Each row was made from one small tree. The marks that hang from a mark follow it in brackets, in alphabetical order. Every link used is in the known rows. Write each row's tree.
Known rows:
fabarek[tado[barir[mafum] zitof[bomi]]]: [ 1.80 -0.74  4.23 -1.67  5.26  1.58 -3.27 -0.78 -0.65  2.55  1.79 -1.56
 -0.85 -1.39 -2.31  0.50  0.91 -3.98  0.86  0.28 -2.91  1.00  0.61 -3.79
 -0.38  1.17]
tado[zitof[bomi[barir bodi]]]: [ 1.47 -0.73  2.42 -3.00  0.13 -2.07 -1.65  0.43 -1.29  1.74 -0.14 -0.91
 -0.56 -3.58  0.61 -0.05  0.96  0.80  1.50  0.26  3.38  1.30  0.56 -0.66
 -1.06  1.27]
zitof[bomi[barir] mafum tado]: [-0.67 -5.03  1.36  0.02 -0.31 -5.40  0.01 -2.13 -1.01  2.75 -1.43 -3.32
 -5.11 -2.91  0.02  0.53 -0.46  0.96  2.51 -0.09  4.76 -3.36  2.10  0.04
 -0.69 -0.44]
zitof[bomi tado[barir[mafum] fabarek]]: [ 0.39 -4.97  6.93  2.47  0.54 -6.57 -1.09 -2.12 -2.25 -0.85  1.43 -3.47
 -5.65 -1.51 -2.27  2.88  2.53 -2.11  0.55  1.25  0.72 -0.40  0.09 -3.58
 -0.54 -0.43]
bomi[zitof]: [-1.20  1.08 -1.56 -1.04 -0.57  1.34 -0.73  0.44  1.54 -1.37 -1.16 -1.26
  1.31 -0.25 -0.39  0.10 -1.47  1.77 -0.52 -1.74 -0.11 -0.47  1.01  2.90
 -0.44  1.61]
barir[mafum[bodi[bomi]]]: [ 0.09  0.37  1.90 -0.51  0.95  0.83  0.84  4.68  2.68 -0.01 -0.93  1.93
  1.08  1.92 -0.24 -1.73 -1.21 -0.70  0.52 -0.91 -2.77 -0.09  1.48  4.14
  1.59 -1.35]
barir[mafum[bodi]]: [ 0.70  0.25  0.42 -1.10  0.81  1.16  1.16  3.24  3.57  0.72 -0.21  1.71
 -0.31  1.78  0.51  0.09 -2.04 -1.43  1.02 -0.98 -4.45 -0.80  1.45  4.64
  1.14 -1.49]
fabarek[tado[barir[mafum[bodi]] zitof]]: [ 1.46  0.94  1.01 -1.77  4.64  3.69 -2.82  0.73  1.01  2.74  2.30 -0.60
 -0.10  1.03 -1.07 -0.20 -0.83 -3.35  1.45 -0.46 -5.14  1.33  0.96 -3.27
 -0.68  0.34]
barir[mafum[bodi[tado]]]: [-0.01  1.62  0.84  0.20 -0.72  1.27  3.27  3.13  2.96  0.31 -0.73  2.21
  1.82  1.97 -0.07 -0.02 -1.82 -1.83 -0.73 -0.89 -3.42 -1.21  0.72  4.47
  1.16 -2.02]
mafum[barir bodi[bomi tado[fabarek]]]: [-1.43  4.06  0.04  2.18 -1.05  2.51  3.23  0.40 -2.11 -3.54 -1.72  3.54
  2.21  4.46  1.14 -1.20 -0.04  1.00 -1.26  0.50  0.26  1.25 -2.28  2.99
  1.87 -3.48]
zitof[bomi]: [-0.85 -0.99  3.58 -1.98  0.99 -2.03 -0.16 -1.35 -0.15  0.73 -0.79  0.15
 -1.34 -1.60  0.46  1.03  0.78  1.39  0.27  0.13  0.34 -0.66  0.24  5.39
  0.36  0.84]
mafum[bodi[bomi tado]]: [-2.71  4.38  0.71  0.59 -2.34  0.98  3.15  2.03  0.67 -0.19 -1.78  3.13
  4.16  2.42  1.27 -2.24 -1.36  3.32 -0.87 -1.46  0.54  0.91 -0.09  5.31
  1.15 -1.69]
barir[mafum]: [ 0.35 -1.87  0.82 -1.03  1.17  1.37  0.74  2.27  2.63  0.87 -0.71  1.81
  0.10  0.11 -0.61  0.08 -0.13 -2.82 -1.12  0.27 -3.24 -2.38  1.13  4.56
  1.01  0.43]
tado[barir]: [-0.97 -0.61 -1.10 -1.73  0.20 -0.42 -0.93 -1.24  0.57 -0.10  1.86  1.04
 -0.48 -1.43  0.36 -0.18  0.27  0.14 -0.46  1.12 -2.45 -0.33 -0.60  0.78
  0.48  1.49]
tado[barir fabarek]: [ 0.33 -1.78 -1.05  1.53  0.65  0.65 -1.64 -2.40 -0.11 -0.59  2.30  0.17
 -1.48  0.50  0.17  2.57  2.69  0.38 -1.41  1.27 -1.51  0.43 -1.18 -2.99
 -0.59  2.10]
fabarek[tado[zitof[mafum[barir]]]]: [ 1.53 -0.01 -3.27 -2.01  5.27  5.99 -1.73 -2.26 -0.50  3.27 -0.33  0.42
  0.02  1.28  0.57  0.22 -0.40 -2.33  0.54  0.27 -2.41 -0.32  0.07  0.47
 -0.96  1.09]
mafum[bodi[tado[barir fabarek]]]: [-0.82  3.14 -0.86  2.17 -2.00  0.82  2.13 -0.51  1.15 -0.44  1.17  1.63
  1.32  2.65  1.36  1.35 -0.34  1.80 -0.57 -0.54 -1.65  1.46 -1.01 -0.04
 -0.07 -1.29]
mafum[bodi[bomi]]: [-1.71  2.39  0.30 -1.03  0.13  0.64  0.23  2.86  1.60  0.06 -1.04  1.99
  1.83  2.32  2.03 -2.08 -1.48  3.60  1.05 -1.38 -0.88  1.29  0.65  5.55
  1.46 -1.02]
bomi[barir zitof]: [-1.40  0.95 -1.40 -1.15 -1.78  0.89 -1.96  1.91  1.10 -0.16 -1.42 -1.58
  0.77 -1.45 -1.30 -1.04 -2.15  2.25  0.87 -2.05  3.00 -1.84  2.27 -0.88
 -0.75  1.02]
mafum[barir bodi[bomi[zitof[tado]]]]: [-1.92  2.77  0.51 -0.32 -0.54 -0.63  0.17  1.75 -1.20 -4.24 -1.68 -0.03
 -0.37  2.89  0.13 -2.72 -2.67  1.14  2.02 -0.34  0.08  1.84 -0.27  3.53
  2.01 -2.91]
bomi[barir bodi zitof]: [-1.22  0.71 -0.64  0.05 -1.80  1.16 -2.06  2.66  0.98 -2.90 -1.30 -1.85
  0.90 -2.85 -0.72 -1.59 -0.61  1.80  1.81  0.00  6.24 -0.48  1.77  0.57
 -0.61  0.88]
mafum[barir bodi[tado]]: [-1.20  4.63 -1.45 -0.38 -1.62  1.71  3.84 -0.49 -0.25 -1.84 -1.27  3.75
  1.43  3.44  1.65 -0.89 -2.21 -0.54 -0.08  0.33 -2.51 -0.01 -1.97  6.17
  1.99 -3.81]
tado[zitof]: [ 1.36  0.23 -2.05 -3.45  0.14  0.71 -0.87 -0.36  0.63  2.81  0.26  0.90
  1.43 -0.46  1.38  0.58 -0.02  0.31 -1.06 -0.82 -2.11  0.61 -0.36  1.34
 -1.14  1.96]

Write each row's tree:
[ 1.07 -2.61 -4.01  2.36  0.61 -0.87  1.14 -2.66 -0.23 -0.42 -0.51 -1.06
 -4.91  3.71  1.97  2.09 -0.77 -0.25  1.89  0.64 -0.67 -0.84 -0.32  0.77
 -0.12 -2.86] -> zitof[mafum[barir bodi] tado[fabarek]]
[ 4.12 -3.10 -5.61  0.76  1.29  0.66 -2.29 -2.77 -0.29  1.93  2.92 -1.17
 -1.29 -0.59  0.80  2.39  2.33 -0.46 -1.12  0.66 -2.11  1.40 -1.90 -8.80
 -1.94  2.90] -> tado[barir fabarek zitof[mafum]]
[ 0.99 -0.49  4.03 -1.94  4.72  2.95 -3.20  0.59 -0.40  4.10 -0.15 -0.84
 -0.35 -0.46 -1.74  0.52  0.20 -2.09  1.25 -0.91 -0.44 -0.35  2.08 -1.45
 -1.00  0.80] -> fabarek[tado[zitof[bomi[barir[mafum]]]]]
[-0.44  4.87 -0.61 -0.91 -1.52  1.10  2.96  1.24 -2.15 -1.82 -1.31  3.62
  3.54  2.90  1.20 -2.91 -1.36 -0.01 -0.73 -0.01 -0.99  1.93 -2.41  2.87
  1.92 -2.98] -> mafum[barir bodi[bomi tado[zitof]]]
[-0.02 -1.04  4.81 -1.67  0.48 -2.61 -0.59  2.09  0.71  1.39 -0.51 -0.51
 -2.25 -1.30 -0.77 -0.25 -1.11  0.17  2.32 -0.84  0.72 -1.27  2.28  1.59
  0.70 -1.12] -> zitof[bomi[barir[mafum[bodi]]]]
[ 0.88 -6.12  1.27  2.78  0.75 -5.69 -0.96 -4.73 -1.80  0.50  0.99 -4.05
 -5.99 -1.90 -0.32  2.71  2.04 -0.25  1.07  1.13  2.45 -0.79 -0.16 -4.21
 -0.89  0.40] -> zitof[bomi mafum tado[barir fabarek]]
[-1.19  1.74 -0.71  3.98 -2.63  1.31  0.67 -0.22 -0.52 -5.61 -0.10 -1.43
  2.42 -1.32 -1.24  0.56  1.70  0.52 -1.72  1.17  4.40  1.50 -1.31 -1.81
 -0.55  0.88] -> bomi[bodi[tado[barir fabarek]] zitof]
[-2.07  1.20  1.48  3.49 -1.95  1.07  1.84 -0.62 -2.55 -2.02 -0.33  2.43
  4.23  0.34 -1.01 -0.96  3.13  1.72 -4.36  0.85  2.74 -0.12 -2.10 -2.07
  0.66  0.95] -> bodi[bomi tado[barir fabarek]]
[-0.38  0.85  1.89 -0.40  4.66  3.99 -2.32  0.77  1.63  1.24  1.50  0.32
 -0.61  1.54 -1.21 -0.09 -0.83 -2.76  1.68 -0.16 -4.11  0.03  1.50 -0.01
  0.29 -0.22] -> fabarek[tado[barir[mafum[bodi]]]]
[-2.26 -0.50  1.00  0.84 -2.74 -1.79 -1.99  2.07 -0.11 -2.84 -1.42 -3.86
 -1.30 -2.45 -1.10 -0.96 -1.00  1.33  2.43  0.13  7.63 -0.90  2.67 -0.13
 -1.19 -0.06] -> bomi[barir bodi zitof[tado]]
[ 0.43  0.52 -5.51  1.94 -0.46  2.48  2.99 -1.23  2.26  1.54 -0.96  1.45
  0.94  2.69  2.39  1.20 -1.00  1.86 -0.34 -1.07 -0.96 -0.97  0.03  2.51
 -0.20 -0.57] -> zitof[mafum[bodi[tado[fabarek]]]]
[-1.74 -0.62  0.77  1.22 -1.57 -2.63 -1.68 -0.12 -0.05 -4.58  0.38 -3.80
 -1.15 -2.81 -0.82 -0.39 -0.02  0.05  1.59  0.92  4.07  1.40  0.48  0.31
 -0.68  0.46] -> bomi[bodi zitof[tado[barir]]]
[ 1.28 -1.27  1.35  2.41  1.25  0.28 -1.28  1.60  0.90 -1.82  1.98  0.60
 -1.14  1.72 -0.99  0.65  1.60 -0.79 -0.23  0.89 -2.41  1.24 -0.45 -4.35
  0.77  0.10] -> tado[barir[mafum[bodi[bomi]]] fabarek]
[ 2.54 -0.37 -4.66 -2.17  0.54 -1.02 -1.72  0.00  0.66  1.84  2.27 -0.52
  0.42 -1.07  1.34 -1.79 -0.94  0.61  1.14 -0.30 -2.72  2.05 -1.19 -5.05
 -0.32  1.28] -> tado[barir zitof[mafum[bodi[bomi]]]]
[ 1.00  0.11 -1.08 -0.47 -1.88 -1.97  2.42 -2.68 -1.63  1.70  0.86 -0.05
  2.02 -2.94 -0.20 -0.08  0.59 -1.20 -2.17  0.18 -0.08 -0.09 -2.13 -3.32
 -0.51  1.21] -> bodi[tado[barir zitof[bomi mafum]]]
[ 0.69 -0.26  0.36 -1.18  0.55 -0.91 -0.41  1.96  2.44 -0.44  2.22  1.24
 -0.98 -0.01 -0.28 -0.49 -1.18 -1.93  0.84  0.52 -4.85  0.03  0.25 -0.16
  1.24 -0.34] -> tado[barir[mafum[bodi]]]
[-1.04  0.77  1.00  0.84 -2.08  0.49  3.30  0.04  0.50 -0.32  0.30  2.27
  2.68 -1.05 -1.25 -0.35  0.35 -2.81 -3.16  0.98 -2.07 -1.82 -1.04  0.88
  1.10  0.19] -> bodi[tado[barir[mafum]]]
[ 0.77  0.90 -6.04  1.40  0.04  2.97  3.55 -1.83  0.85 -0.82 -1.26  2.25
 -0.13  3.13  2.29  0.81 -0.96 -0.24 -0.40  0.50 -1.68 -0.88 -1.59  2.27
  1.11 -2.30] -> zitof[mafum[barir bodi[tado[fabarek]]]]
[ 3.46 -2.44  2.80  0.06  1.01 -1.31 -2.10  0.31 -1.21  2.44  0.47 -1.54
 -1.64 -0.72 -1.06  2.77  2.31 -0.52 -0.40 -0.77  1.22  0.62  0.51 -5.77
 -1.75  1.20] -> tado[fabarek zitof[bomi[barir[mafum]]]]
[ 3.70 -3.59 -1.84  0.31  1.30 -0.69 -1.84 -1.89 -1.26  3.15  0.15 -1.94
 -2.15 -1.03  0.57  2.72  2.20  1.10  0.11 -0.67  2.22 -0.02  0.16 -6.47
 -2.20  1.90] -> tado[fabarek zitof[bomi[barir] mafum]]
[-0.04 -0.14  1.49 -0.79  0.86 -0.79 -0.48  2.79  1.56 -0.87  1.69  1.10
 -0.06 -0.20 -0.67 -1.95 -0.46 -1.14  0.60  0.59 -3.67  0.18  0.06 -0.50
  1.82 -0.34] -> tado[barir[mafum[bodi[bomi]]]]
[-2.55  1.62  0.43  0.73 -2.95  1.65  2.17  1.42 -0.19 -0.80 -1.43  2.30
  2.37 -2.08  0.41 -1.13  0.94  0.78 -0.58  1.52  6.11 -2.16  0.51  3.44
  0.06  0.01] -> bomi[barir bodi[tado]]
[-1.13  2.71 -0.42 -1.79  0.70  1.24  0.64  1.36 -0.79 -2.81 -1.51  2.81
  0.53  3.09  1.73 -2.81 -1.45  1.04  1.29  0.52 -1.57  1.08 -0.95  5.91
  2.78 -2.89] -> mafum[barir bodi[bomi]]
[-0.71 -2.23 -3.57  0.70 -0.79 -1.15 -0.15 -1.28  1.39 -0.46 -1.60 -3.74
 -1.38 -0.86 -0.43  0.12 -2.11  0.76  0.41 -1.54  1.55 -1.60  1.80  1.08
 -1.20  0.64] -> bomi[zitof[mafum tado]]
[-1.49 -0.92  2.50 -1.03  0.28  0.84 -0.57  4.34 -0.14  0.34 -1.97  2.10
  1.66 -0.72 -1.23 -3.48  0.39  0.56 -0.85 -0.13  2.33 -2.67  1.85  1.75
  1.10  0.56] -> bodi[bomi[barir[mafum]]]
[ 0.04  3.78  0.62 -0.91 -2.45 -2.12  1.74  0.04  0.21  0.92  1.57  0.37
  1.66  0.08  0.99  0.06 -1.34  0.93  0.47 -1.15 -1.83  2.69 -1.25 -0.83
 -0.27 -1.08] -> mafum[bodi[tado[barir zitof[bomi]]]]
[-1.13 -1.25  4.13 -1.08  0.18 -1.97 -0.97  0.23 -0.95 -0.49 -1.05 -0.43
 -1.81 -3.52  0.24 -0.18  1.43  1.20  2.00  1.40  5.35 -0.69  1.22  3.26
  0.18  0.40] -> zitof[bomi[barir bodi]]
[ 1.70 -1.49  0.36  2.18  1.39  0.18 -1.07  0.73  1.58 -1.06  2.64  0.21
 -1.90  1.78 -0.42  2.34  1.03 -1.20  0.08  0.71 -3.84  0.90 -0.36 -4.36
  0.13 -0.15] -> tado[barir[mafum[bodi]] fabarek]
[ 1.37 -0.67  1.57 -3.51 -0.11 -2.25 -1.67 -0.09 -1.06  3.05  0.09 -0.87
 -0.42 -2.49  0.12  0.38  0.26  0.83  0.62 -0.89  1.05  0.28  0.64 -1.26
 -1.07  1.42] -> tado[zitof[bomi[barir]]]
[-0.01  2.12 -1.17 -0.91 -2.95 -0.26  1.98 -1.47 -0.82  1.35  1.36  1.48
  3.49 -1.41 -0.22 -0.18  0.34 -0.87 -3.21  0.40 -1.51  0.38 -2.08 -1.82
 -0.51  1.23] -> bodi[tado[barir zitof]]
[ 0.56  1.49 -1.49  1.56 -2.36  1.94  2.42 -1.68 -0.86  1.91 -0.54  1.67
  3.55  1.35  0.29  2.46  2.00  0.17 -4.14 -0.80  0.42  0.27 -1.67 -0.87
 -1.45  0.97] -> bodi[tado[fabarek zitof]]
[ 0.80  1.14 -1.32  1.72 -2.34  0.50  1.48 -2.35 -1.46  0.51  1.51  0.96
  2.56  0.08 -0.14  1.99  2.40 -0.70 -3.70  0.45 -0.60  0.80 -2.64 -5.03
 -1.41  1.49] -> bodi[tado[barir fabarek zitof]]
[ 0.58  0.18  2.96 -2.12  4.54  1.74 -3.86 -2.28 -1.45  3.04  1.90 -1.42
 -0.72 -1.14 -0.99  0.66  0.88 -1.42  1.10  0.05 -1.85  1.59  0.18 -3.11
 -1.10  1.93] -> fabarek[tado[barir zitof[bomi]]]
[ 0.22  4.22  0.06 -1.48 -1.57 -0.42  2.93 -0.67 -1.46 -1.09 -0.72  2.23
  0.94  2.00  1.10 -0.32 -1.36 -0.92  0.49  0.03 -2.24  1.75 -2.33  2.90
  1.30 -3.19] -> mafum[barir bodi[tado[zitof[bomi]]]]
[-0.81 -3.01  2.60 -0.08 -0.40 -3.96 -0.21 -0.40  0.42  0.16  1.27 -1.11
 -3.12 -1.26 -1.17  0.28 -0.13 -3.03  0.28  1.36 -1.66 -1.80  0.38  0.20
  0.19 -0.25] -> zitof[tado[barir[mafum]]]
[-0.93 -3.90  6.21  3.06  0.10 -4.77 -0.32 -2.82 -2.38 -1.69 -0.45 -2.91
 -4.57 -1.17  0.11  3.12  3.21  0.59  1.20  1.60  5.81  0.59  0.41  2.37
 -1.00 -0.83] -> zitof[bomi[bodi] tado[fabarek]]
[-1.45 -1.14 -1.17  0.50  0.01 -0.58 -0.13  0.44 -1.48 -2.67 -2.75 -1.50
  0.49 -0.37 -0.91 -3.15 -0.73  1.23 -0.45 -0.23  2.95 -1.16  0.41  1.69
  0.95  0.09] -> bodi[bomi[zitof[mafum[barir] tado]]]
[-0.60  3.81 -1.66  1.52 -1.10  2.32  3.59 -1.09 -0.64 -2.45 -0.91  3.33
  0.68  4.61  1.65  1.13 -0.70  0.01 -0.65  0.68 -1.80  0.66 -2.23  3.41
  1.30 -3.66] -> mafum[barir bodi[tado[fabarek]]]
[ 1.58 -0.67 -0.25 -1.92  5.73  3.80 -2.05 -2.84 -1.59  2.94 -0.45 -0.78
 -1.19  0.17 -0.10  0.54  0.22 -2.23  1.12  0.07 -1.37  0.01  0.49  0.06
 -0.47  0.85] -> fabarek[tado[zitof[bomi mafum[barir]]]]
[ 2.92 -1.41 -2.18 -0.06  0.50 -0.05 -2.60 -2.36 -0.95  1.29  3.27 -0.66
 -0.68 -0.30  0.15  2.80  2.53 -0.28 -1.44  0.60 -2.26  2.46 -1.74 -7.48
 -1.91  2.68] -> tado[barir fabarek zitof]
[ 3.08 -0.25 -5.71 -2.83  0.54 -0.86 -1.50 -1.00  1.41  2.12  2.99 -0.71
 -0.38 -0.94  1.64 -0.25 -1.41 -0.32  1.25 -0.27 -4.05  1.98 -1.00 -4.79
 -0.69  1.17] -> tado[barir zitof[mafum[bodi]]]
[-2.20  2.54  0.51 -1.34 -0.51  0.35 -0.61  3.48  1.25  0.71 -0.90  1.75
  1.52  1.59  1.22 -2.60 -2.09  4.24  1.76 -1.67  1.13  0.55  1.70  3.36
  0.74 -1.14] -> mafum[bodi[bomi[barir]]]
[ 0.57 -5.35 -3.34  2.75  0.34 -2.46 -0.42 -4.10 -0.30  1.00  1.26 -2.37
 -4.55 -0.10  0.48  2.57  1.26 -0.30  0.00  1.12  0.39 -1.70 -0.17 -3.62
 -1.35  0.73] -> zitof[mafum tado[barir fabarek]]
[-1.86  2.50 -0.36  1.89 -3.16  0.77  1.23  0.39  0.21 -5.06 -0.45 -1.19
  3.11 -2.55 -1.00 -1.30  0.23  0.03 -1.08  0.88  3.97  0.75 -0.87  0.60
  0.12  0.91] -> bomi[bodi[tado[barir]] zitof]
[-1.61 -0.44  0.06 -0.07 -1.83 -2.85 -1.46 -0.74  0.18 -1.98  0.20 -3.76
 -1.30 -1.21 -1.73 -0.14 -1.25  0.46  0.45 -0.78  0.50 -0.04  0.75 -0.70
 -0.67  0.67] -> bomi[zitof[tado[barir]]]
[ 0.41 -5.16 -3.54  2.91  0.38 -0.85  0.54 -3.45  0.35  2.05 -0.84 -1.58
 -3.46  1.24  1.17  2.73  0.86  0.28 -0.50  0.11  1.47 -2.34  0.66  0.50
 -1.41  0.38] -> zitof[mafum tado[fabarek]]
[-2.58  2.42  2.60  1.85 -3.31  0.99  2.21  4.65 -0.93 -1.86 -3.31  0.81
  5.69 -0.98 -3.59 -4.14 -0.61  0.75 -2.95 -1.32  4.74 -2.46  1.30 -0.86
  0.92 -0.05] -> bodi[bomi[barir[mafum] zitof] tado]
[-1.49 -0.40 -2.27 -0.27 -0.48  0.92 -1.41  2.94 -0.05 -0.73 -2.44 -0.75
  2.09 -1.38 -1.04 -3.84 -1.22  3.40 -0.08 -1.53  4.62 -1.84  1.97 -0.76
  0.59  1.55] -> bodi[bomi[barir zitof[mafum]]]
